Each row comes from the steps of one path. Every step used is in the known rows, and no mark comes twice. Write the path behind each row, first mark first.
(in the rows, 128 means zero)
Known rows
rimeg-rolag-tumit-sobo: [125 114 122 102 101  96  78 123 144 124 147  89 128  96 182 212 149  84
  67 124 152  93  79 124 105 122 174 105 136 198 129 104 144  96 118 159
 109 102]
rari-sobo-pavi-noru-vineda: [121 118 120 168  82 120  91  71 142 109 135 177 107 117 165 231 136 100
 129 170 156 118 113 115 101 115 123 110 124 117 115  82 139  87 125 127
 108 118]
pavi-sobo: [109 128 122 143  90 110 123 101 136 107 119 131 119 102 181 181 151  79
 119 141 150 122  94 148 105 113 158  96 140 126 126 110 159 104 108 147
 106  99]
pavi-sobo-bonuba-noru: [102 118 115 207  96 105 156 133 120 120 142 126 102  78 182 175 138 103
 145  98 156 118  85 157 112 119 125  86 129 108 114 118 153 119 109 140
 113 119]
bonuba-noru-tumit-sobo: [126 103 115 214 112 103  60 156 109 114 156 134 105  77 155 221 155 107
 101 154 140  82  94 126 122 121 158  99 128 141 148 105 148 108 114 154
 120  88]
sobo-bonuba: [ 92 102 120 162  89 106 158  90 137 120 156 106  92 113 190 195 143  97
 142 117 176 125  93 145 111 115 142 101 118 111 116 106 138 111 124 156
 117 125]
rolag-tumit-sobo-bonuba-noru-pavi: [120 105 122 193 119 101 140 135 113 114 174 124  78  65 178 192 144 141
 145 113 160  64  82 141 107 123 133 105 130 121 120 103 148 124 123 161
 117 112]
pavi-sobo-bonuba-noru-vineda-rolag: [108 125 120 214  94 105 137 134 131 113 113 130  81 101 181 188 144 115
 170 116 142 104  87 147 107 103 125  90 133 115  96 108 151 121 120 145
 103 118]
rari-noru-tumit: [108 102 117 176  90 111  74 129 133 119 193 126 103 105 169 240 144 111
 130 120 157 126 112 139 119 111 127  90 137 126 144 117 141  96 119 162
 118  88]
rari-sobo-pavi-noru: [117 115 117 174  86 118  78  81 132 128 146 168 134 103 165 207 137  93
 112 180 164 122 102 115 107 121 136  99 123 141 119  85 143  86 119 117
 114 122]
pavi-sobo-bonuba: [ 95 116 115 169  86 107 157 104 137 111 124 118  95 104 193 157 141  85
 150 108 165 138  92 154 104 111 139  91 134 114 108 112 149 114 114 150
 114 119]
rolag-rari-noru: [100 105 125 175  94 101  98 104 129 131 172 115 126 128 169 201 155 101
 152  93 153 105 111 133 122 113 140  88 149 154 112 134 150  97 114 154
 106  81]
tumit-sobo-pavi-noru-rari: [118 107 119 178 107 117  20  99 121 121 118 179 140 114 144 190 151  71
 105 212 145 109 107 103 116 116 150  92 132 166 120  89 147  89 101 124
 120  99]
rimeg-zumu: [110 111 119 143 101 118 114  89 149 128 115 109 149 118 164 206 147  93
 112 138 180 115  97 144 122 109 158 100 120 120 139 103 141 112 131 145
 111 117]
vineda-rolag-rimeg: [108 112 127 167 103  99  91 109 149 122 137 102 115 130 167 197 158  85
  89 183 165 124  75 141 112 102 180 106 140 141 131 113 140 107 114 146
  99 110]
rari-noru-pavi-sobo-tumit: [115 136 113 144  86 111  98 111 136 106 177 154 110  88 183 186 140 109
 157 123 140 122 117 161  97 118 115 108 145 101 120 113 178 114 105 144
 108  91]
tumit-sobo-bonuba: [ 98  94 110 177  91 100 121 108 127 117 132  99  93 103 183 163 149  84
 116 134 163 105  94 137 105 118 153 104 128 142 108  99 148 112 119 155
 121 116]
vineda-rolag: [107 115 127 159  92 106  97  92 141 132 130 114 116 120 175 206 159 110
  99 182 154 100  84 127 112 107 176 100 128 161 124  97 152 106 128 149
 103 107]
rari-sobo-pavi: [128 107 117 155  84 113 106  74 137 120 169 153 116  99 175 214 148 106
 112 170 164 118 107 121 101 123 138  98 127 113 112  95 149  97 125 125
 111 130]
tumit-sobo-bonuba-noru: [105  96 110 217  95  98 127 140 111 128 149 111  95  81 174 179 144 103
 109 117 158  85  90 139 116 124 141 102 124 146 113 102 151 120 113 145
 120 117]
vineda-rolag-bonuba-noru-pavi-sobo: [104 128 131 212 124 108 120 130 125 121 143 149  96 100 190 179 163 115
 171 147 129  87  62 151 110 108 156  84 136 127 106  93 183 122 117 139
  94 103]
sobo-tumit: [107 117 116 127  87 103 128  96 140 114 154 122 124  93 174 221 152  95
 106 145 166 109 101 134 107 129 146 115 116 109 130 113 145 111 118 143
 107 108]
sobo-pavi-noru-tumit: [115 103 121 192 103 120  65 111 127 118 161 175 130  97 152 241 145 104
 129 189 156 130  96 116 115 119 141  84 121 130 148  89 130  89 115 141
 118  97]
bonuba-sobo: [ 87 113 128 130 102 106 152  90 124 122 122 124 114  88 164 196 155 115
  91 152 156  88  94 152 107 112 181 112 135 138 130 100 162 114 131 144
 104 100]
rimeg-rolag: [106 120 124 115  92 109  98  92 149 128 157 112 129 121 190 218 144  82
  71 129 152 126  84 137 116 112 180 102 124 161 137  96 151 101 117 156
 112 108]
tumit-sobo: [116 107 116 157  91 106  86 105 125 116 128 113 117 108 174 181 156  81
  90 156 152  86  97 129 108 118 176 110 135 164 128  97 159 105 118 150
 112  92]
sobo-pavi: [122  97 124 151  89 117 111  84 133 119 165 149 130 107 171 228 149 109
 105 157 162 107 103 129 112 123 144  97 126 126 126  95 147 104 112 142
 105 113]
rimeg-rolag-vineda: [109 125 132 132 102 104 142  95 165 121 142 122 125 144 193 228 152  66
  92 142 156 140  85 134 122 112 165 114 126 167 143  99 145 102 109 147
 114 109]
vineda-rolag-bonuba-sobo: [ 76 100 135 167 108  97 149 105 132 139 120 103 103  95 183 192 167 103
 128 163 157  75  67 143 104 108 182  94 134 162  97  97 168 115 139 135
  96 108]
rolag-rari-noru-pavi-sobo-bonuba: [100 118 124 205 110 105 146 108 130 115 162 140  86 116 188 146 147 103
 222  81 140 130 105 161 105 104 120  80 158 103  89 129 168 111 113 160
 113  88]
bonuba-noru-rari-sobo: [122 125 124 181 117 112  91 105 123 117 159 157 108  99 158 215 151 109
 102 165 159 112 108 121 125 109 141  94 123  92 124 118 147 101 126 124
 119 128]
rolag-rari: [107 109 131 159 113 104 137  84 131 117 133 118 123 129 167 197 169  98
 147 124 153  99  95 128 116 113 172  93 137 132 122 125 147 101 122 157
 104  83]
rolag-bonuba-sobo: [ 70  97 132 143 109 102 186  98 131 124 138 115 104  92 183 195 161  90
 121 126 167  83  80 154 106 116 169 101 132 132 106 103 164 113 135 140
  98 107]
noru-rari: [107 115 130 143 111 117  98  79 138 111 144 145 114 125 165 211 159  95
 110 169 163 118 106 128 122 105 160  95 129 104 134 113 146 103 118 149
 117 108]
rari-sobo-bonuba-noru-vineda: [109 114 115 201  93 108 163 107 132 108 164 130  68  96 184 219 136 118
 152  98 166 107 106 137 106 113 111 111 119  81 102 109 138 112 137 143
 115 140]
pavi-noru: [ 86 122 123 159  88 113  93  89 132 125 131 138 136 117 165 206 147  86
  99 155 165 116  91 129 119 112 163 104 121 157 147  91 142  95 119 143
 109  93]
pavi-noru-tumit-sobo-bonuba: [ 94  98 110 219 101 104  78 126 120 115 132 126  92  94 166 182 141  81
 144 165 155 126  89 121 111 111 150  94 122 146 131  93 131  99 125 156
 132  99]
bonuba-noru-tumit: [119 109 122 205 114 110  98 138 116 114 178 141 105  81 158 252 151 129
 114 138 152  99  91 134 128 117 145  94 120 105 160 109 140 109 120 157
 114  98]
rari-noru: [ 97 107 119 155  76 108  92 109 134 129 186 118 120 117 177 218 141 106
 103 108 162 114 111 145 118 114 133  99 139 152 126 114 156  98 117 150
 109  96]

Write each row's path
[104 108 122 168  85 118  87  85 128 128 143 167 145 112 158 218 141  95
 107 177 163 114  92 122 114 121 145  96 121 155 133  86 141  94 109 130
 109 104]
sobo-pavi-noru
[ 99 128 127 167  89 114  84  90 140 124 101 135 115 141 165 212 153 100
 128 175 145  98  92 121 111  99 165 107 126 164 129  84 143  98 128 152
 100  92]
pavi-noru-vineda-rolag
[110  90 112 203 104 101 101 130 127 108 152 111  70  90 177 188 150  93
 140 144 157 119  96 130 108 116 151  93 125 119 124 101 135 109 125 168
 128 106]
noru-tumit-sobo-bonuba
[100 115 122 206 113 113 167 108 118 118 185 148  84  92 181 201 144 149
 152 117 157 102  88 156 119 111 139 106 117  88 130  92 154 128 126 159
 116 117]
sobo-bonuba-noru-pavi
[111 116 129 176 117 114 100 110 120 116 156 153 121 107 151 225 156 115
 101 148 156 102  98 132 132 110 146  90 127 107 137 115 147 108 113 140
 115 110]
bonuba-noru-rari
[101 108 129 185  97  97  75 109 133 144 147 109 128 131 169 198 164 104
 152 123 141  98  97 129 119 105 147  82 150 181 103 128 155  98 123 151
 102  85]
vineda-rolag-rari-noru
[ 88 110 124 161  93 112 120  89 117 137 123 168 142  85 147 203 140 108
 107 180 154  96  91 139 106 119 162  99 130 160 127  82 156 103 121 121
 104 101]
bonuba-sobo-pavi-noru
[143  90 112 222 111 108  55 152 106 115 170 162 109  67 147 236 153 114
 109 170 137  85  97 118 117 131 140  87 131 134 134  97 146 108 107 140
 117  97]
bonuba-noru-tumit-sobo-pavi
[115 106 115 167 106  88 111 153 127 130 168  88 105  68 179 212 134 101
  94  78 157  93  69 136 112 127 140  93 124 180 116 111 136 110 113 154
 119 123]
rimeg-rolag-tumit-sobo-bonuba-noru
[112 115 126 177  85 118  69  89 141 127 118 161 128 134 161 230 151 105
 136 185 142  98  96 111 107 108 144  98 124 158 119  76 143  95 121 138
  99 106]
sobo-pavi-noru-vineda-rolag
[ 99 104 125 180 109 115 100 109 113 127 135 176 125  71 141 231 144 118
 122 195 149 109  90 131 108 116 157  90 128 136 141  86 143 100 124 134
 114  96]
bonuba-sobo-pavi-noru-tumit
[122 105 116 176  84 118  54  99 128 109 116 159 121 119 157 209 146  82
 124 168 143  83 109 110 103 119 142 110 134 170 124  76 146  94 107 138
 106  92]
tumit-sobo-pavi-noru-vineda
[133 113 124 154 108 120  81  74 137 111 159 175 111 109 164 218 153  99
 118 190 163 132 118 112 111 115 131  90 128  89 106 106 141  91 123 122
 118 138]
noru-rari-sobo-pavi
[101 127 122 170 107 115 159  86 136 102 145 144  78 103 201 157 144 109
 174 137 151 136  92 165  99 105 147  98 140  86 116  96 164 121 121 160
 114 109]
noru-pavi-sobo-bonuba
[102  98 119 222 108 106 132 145 119 118 183 125  82  73 170 232 144 126
 151 119 165 118  90 141 124 117 126  84 114  83 132 111 127 117 129 160
 125 117]
sobo-bonuba-noru-tumit
[129  76 116 238 120 104  77 163 110 118 182 146 101  72 167 239 158  95
 139 144 145  79  86 118 117 137 126  80 125 130 111  99 149 106 107 136
 113 103]
rolag-bonuba-noru-tumit-sobo-pavi
[113 125 129 182 117 117 131 101 118 115 178 155 105  97 170 218 152 145
 114 146 148  84  88 148 121 112 160 110 122 109 154  92 163 118 117 152
 107  96]
bonuba-noru-pavi
[122 107 123 151  82  95  50 134 143 122 147  96  96 113 170 219 149 108
 129 119 148  72 109 119 101 111 127 104 152 188 101 113 146  96 127 163
  99  85]
rari-noru-vineda-rolag-tumit-sobo
[102 112 123 215 100 104 151 118 131 123 143 117  81 110 176 220 146 134
 151 119 153  84  89 135 116 107 130 101 119 114 104 100 138 122 132 153
 107 124]
sobo-bonuba-noru-vineda-rolag
[ 91 107 129 125 100 104 130  98 154 132 166  96 119 123 208 222 154  69
 100 104 160 125  70 142 115 116 168  93 123 165 111  97 153  99 116 152
 104 115]
rimeg-rolag-bonuba
[125 143 114 175 111 111 125 120 122 105 154 167 113  69 172 189 151 127
 145 140 136  98  93 156 106 124 133 110 128  86 136 112 175 127 106 136
 104  98]
bonuba-noru-pavi-sobo-tumit
[124 110 116 199 100 117  53 101 130 116 164 180 115  91 156 233 140 101
 133 199 158 139 103 111 108 119 133  91 118 117 135  91 130  83 125 127
 122 115]
rari-sobo-pavi-noru-tumit
[ 91 101 132 166 101 101 118 101 147 133 136  97 110 121 195 207 167  92
 133 152 160 100  70 129 111 112 163  89 126 155 101  99 156 104 131 144
  97 108]
vineda-rolag-bonuba
[ 94 102 136 160 101 106 136  96 157 119 131 107  87 139 198 225 168  93
 161 136 159  92  83 127 106 107 154  98 126 128  97  96 152 105 135 155
  92 107]
noru-vineda-rolag-bonuba
[146  99 127 149  93 102  66 114 140 112 127 124 104 106 163 225 160 118
 131 165 145  62  97 107  93 119 138 101 140 167 100  95 137 101 120 153
  97 104]
noru-vineda-rolag-tumit-sobo-pavi
[101 125 136 191 105 106  90  82 139 126  86 133 122 154 156 204 168  94
 176 159 131  89  89 109 113  98 167  96 137 169 114 103 140  94 128 152
  98  78]
pavi-noru-vineda-rolag-rari
[112 112 126 167 112  99  57 132 141 131 195 114 125 121 172 236 150  97
 144  89 133 139 100 131 124 108 150  76 142 157 131 132 142  91 119 168
 118  83]
rimeg-rolag-rari-noru-tumit
[133  85 109 203  86 108  18 142 121 118 194 144 112  88 159 227 143 101
 126 145 142 112 119 124 111 124 119  88 147 156 122 103 150  93 106 150
 119  90]
rari-noru-tumit-sobo-pavi
[110 109 114 213 111 106 131 122 109 117 169 134  79  81 178 175 147 128
 138 129 144  74  88 146 113 117 148 111 128 122 120  89 165 127 118 156
 121 106]
tumit-sobo-bonuba-noru-pavi
[ 98 107 115 173  89 105 157  80 142 116 158 114  79 101 197 186 139 100
 133 133 177 136 100 138 103 114 136 105 119  98  99 105 139 104 136 141
 121 139]
rari-sobo-bonuba
[ 90 123 130 159 110 119  76  82 131 120 124 161 135 130 154 206 150  82
 114 183 160 130  98 121 127 103 153  93 123 130 140 102 140  91 119 140
 118  99]
pavi-noru-rari
[ 98 108 124 200 117 112 132 120 121 121 163 138  91 101 161 209 147 117
 141 126 168 121  97 135 130 112 125  84 119  85 116 121 137 115 118 143
 125 131]
sobo-bonuba-noru-rari
[141 110 131 181 107 105 101  70 143 117 126 148  99 130 166 208 166 109
 182 174 135  89 107 104 100 108 141  91 140 120  76 107 144  94 135 137
  99 119]
noru-vineda-rolag-rari-sobo-pavi
[114 123 111 135  84 102 114  89 145 115 158 126 111  80 181 207 151  90
 103 160 167 120 106 127  99 128 133 119 117  97 119 114 147 104 131 127
 110 128]
rari-sobo-tumit
[106 138 117 150 103 110  62  85 142 114 134 162 127 101 154 204 144  74
 120 197 162 139 114 109 111 116 129 105 116  97 124 115 140  90 127 114
 122 126]
pavi-noru-rari-sobo-tumit
[110 111 122 165  87 122  96  81 136 113 133 167 126 131 161 239 144  96
 132 153 158 104 107 119 109 114 132 108 123 135 128  81 139  93 113 141
 104 100]
sobo-pavi-noru-vineda
[117 120 126 158  94  98  55 120 141 116  88 115 113 112 160 206 153  95
 126 171 146  70  84 104  99 108 156 109 137 201 124  92 136  93 130 156
 100  84]
pavi-noru-vineda-rolag-tumit-sobo
[123 115 127 188 102 114 105  70 135 114 127 177 118 130 156 218 154  88
 178 154 145 104 113 102 104 114 129  98 135 119 103 107 135  83 127 130
 105 105]
rolag-rari-sobo-pavi-noru-vineda
[ 93 119 119 116  95  99 161  98 126 120 134 125 121  67 162 204 152 107
 102 152 162  88 100 148 101 125 159 118 126 118 123 113 159 122 126 133
 103 108]
bonuba-sobo-tumit
[108 112 123 239 115  91 134 117 121 141 141 111  92  96 170 176 157 121
 173 138 147  95  80 121 115 109 136  80 129 119  81 126 143 110 139 132
 114 131]
vineda-rolag-rari-sobo-bonuba-noru
[109 135 131 190 106 105  88  80 143 125  89 141 107 144 161 192 164  91
 173 174 135  99  96 101 107  96 159  99 136 148 101 108 142  89 140 141
 101  96]
pavi-noru-vineda-rolag-rari-sobo
[119 140 123 184 115 117 128 115 116 107 153 170 108  86 172 187 148 129
 137 140 133  95  85 159 112 109 155 100 139 101 145 100 176 121 106 147
 105  92]
bonuba-noru-pavi-sobo
[128 102 122 175  90 100  26 123 125 136 114 136 140  89 149 203 152  98
 105 201 150  78  76  99 102 123 146  91 136 217 113  91 138  92 115 132
 103  96]
vineda-rolag-tumit-sobo-pavi-noru
[110 121 118 215  92 102 140 114 134 122 144 125  66 103 180 209 141 128
 156 129 154  95  96 130 105 107 122 103 120  99  90 100 142 115 144 139
 111 142]
rari-sobo-bonuba-noru-vineda-rolag
[116 116 124 172 101 114 136 111 128 110 156 137 102 110 168 241 151 121
 116 111 155  76 100 135 120 112 139 113 126 105 137 103 148 111 121 154
 102 102]
bonuba-noru-vineda
[114 102 112 181  85 112  49 103 122 128 124 157 142 104 153 194 146  74
  94 182 148  99  95 114 108 126 156 103 131 191 126  77 151  94 101 128
 113  92]
tumit-sobo-pavi-noru
[ 94 114 130 160 116 120  93  83 119 131 116 189 138  98 135 205 147 103
 110 206 153 108 102 126 116 109 152  89 133 139 120  93 149  98 116 119
 113 112]
bonuba-sobo-pavi-noru-rari
[117 143 118 136 103 113 128  93 139  98 144 159 108  88 186 181 150 104
 152 156 140 115 100 154  96 120 149 115 132  83 136 103 173 120 110 146
 103  98]
noru-pavi-sobo-tumit
[125 126 122 166 104  89 103  92 142 131 124 115 118 100 167 193 169  96
 158 177 142 105  94 108 100 120 152 100 128 129  92 128 147 105 138 125
 104 117]
vineda-rolag-rari-sobo-tumit
[107 113 115 188 102 107  38 126 121 114 128 144 115  97 154 200 152  79
 111 191 146 110  93 117 114 113 169 102 129 167 155  92 142  92 121 153
 121  77]
pavi-noru-tumit-sobo
[113 107 113 225 110 103 130 137 121 115 186 131  66  67 174 231 138 126
 149 131 165 132  95 133 117 117 117  90 114  70 123 112 129 110 139 144
 129 133]
rari-sobo-bonuba-noru-tumit
[ 97  99 130 188  95 114  85  91 148 127 131 151 117 138 177 235 157  88
 163 162 151  96  82 114 105 114 133  89 123 150  92  77 146  93 124 134
  95 110]
sobo-pavi-noru-vineda-rolag-bonuba
[113  94 116 185 103  91 136 151 115 120 158  97  95  66 171 201 145 115
 120  96 171  75  82 132 111 130 122  97 128 144 112 121 132 116 118 152
 114 118]
rolag-tumit-sobo-bonuba-noru
[110 110 117 181  93 109  53 131 169 129 138  96 129 154 157 221 142  82
 135 116 173 125 107 150 118  91 135 104 145 132 118 125 134 108 126 149
 100 117]
rari-noru-vineda-rolag-rimeg-zumu
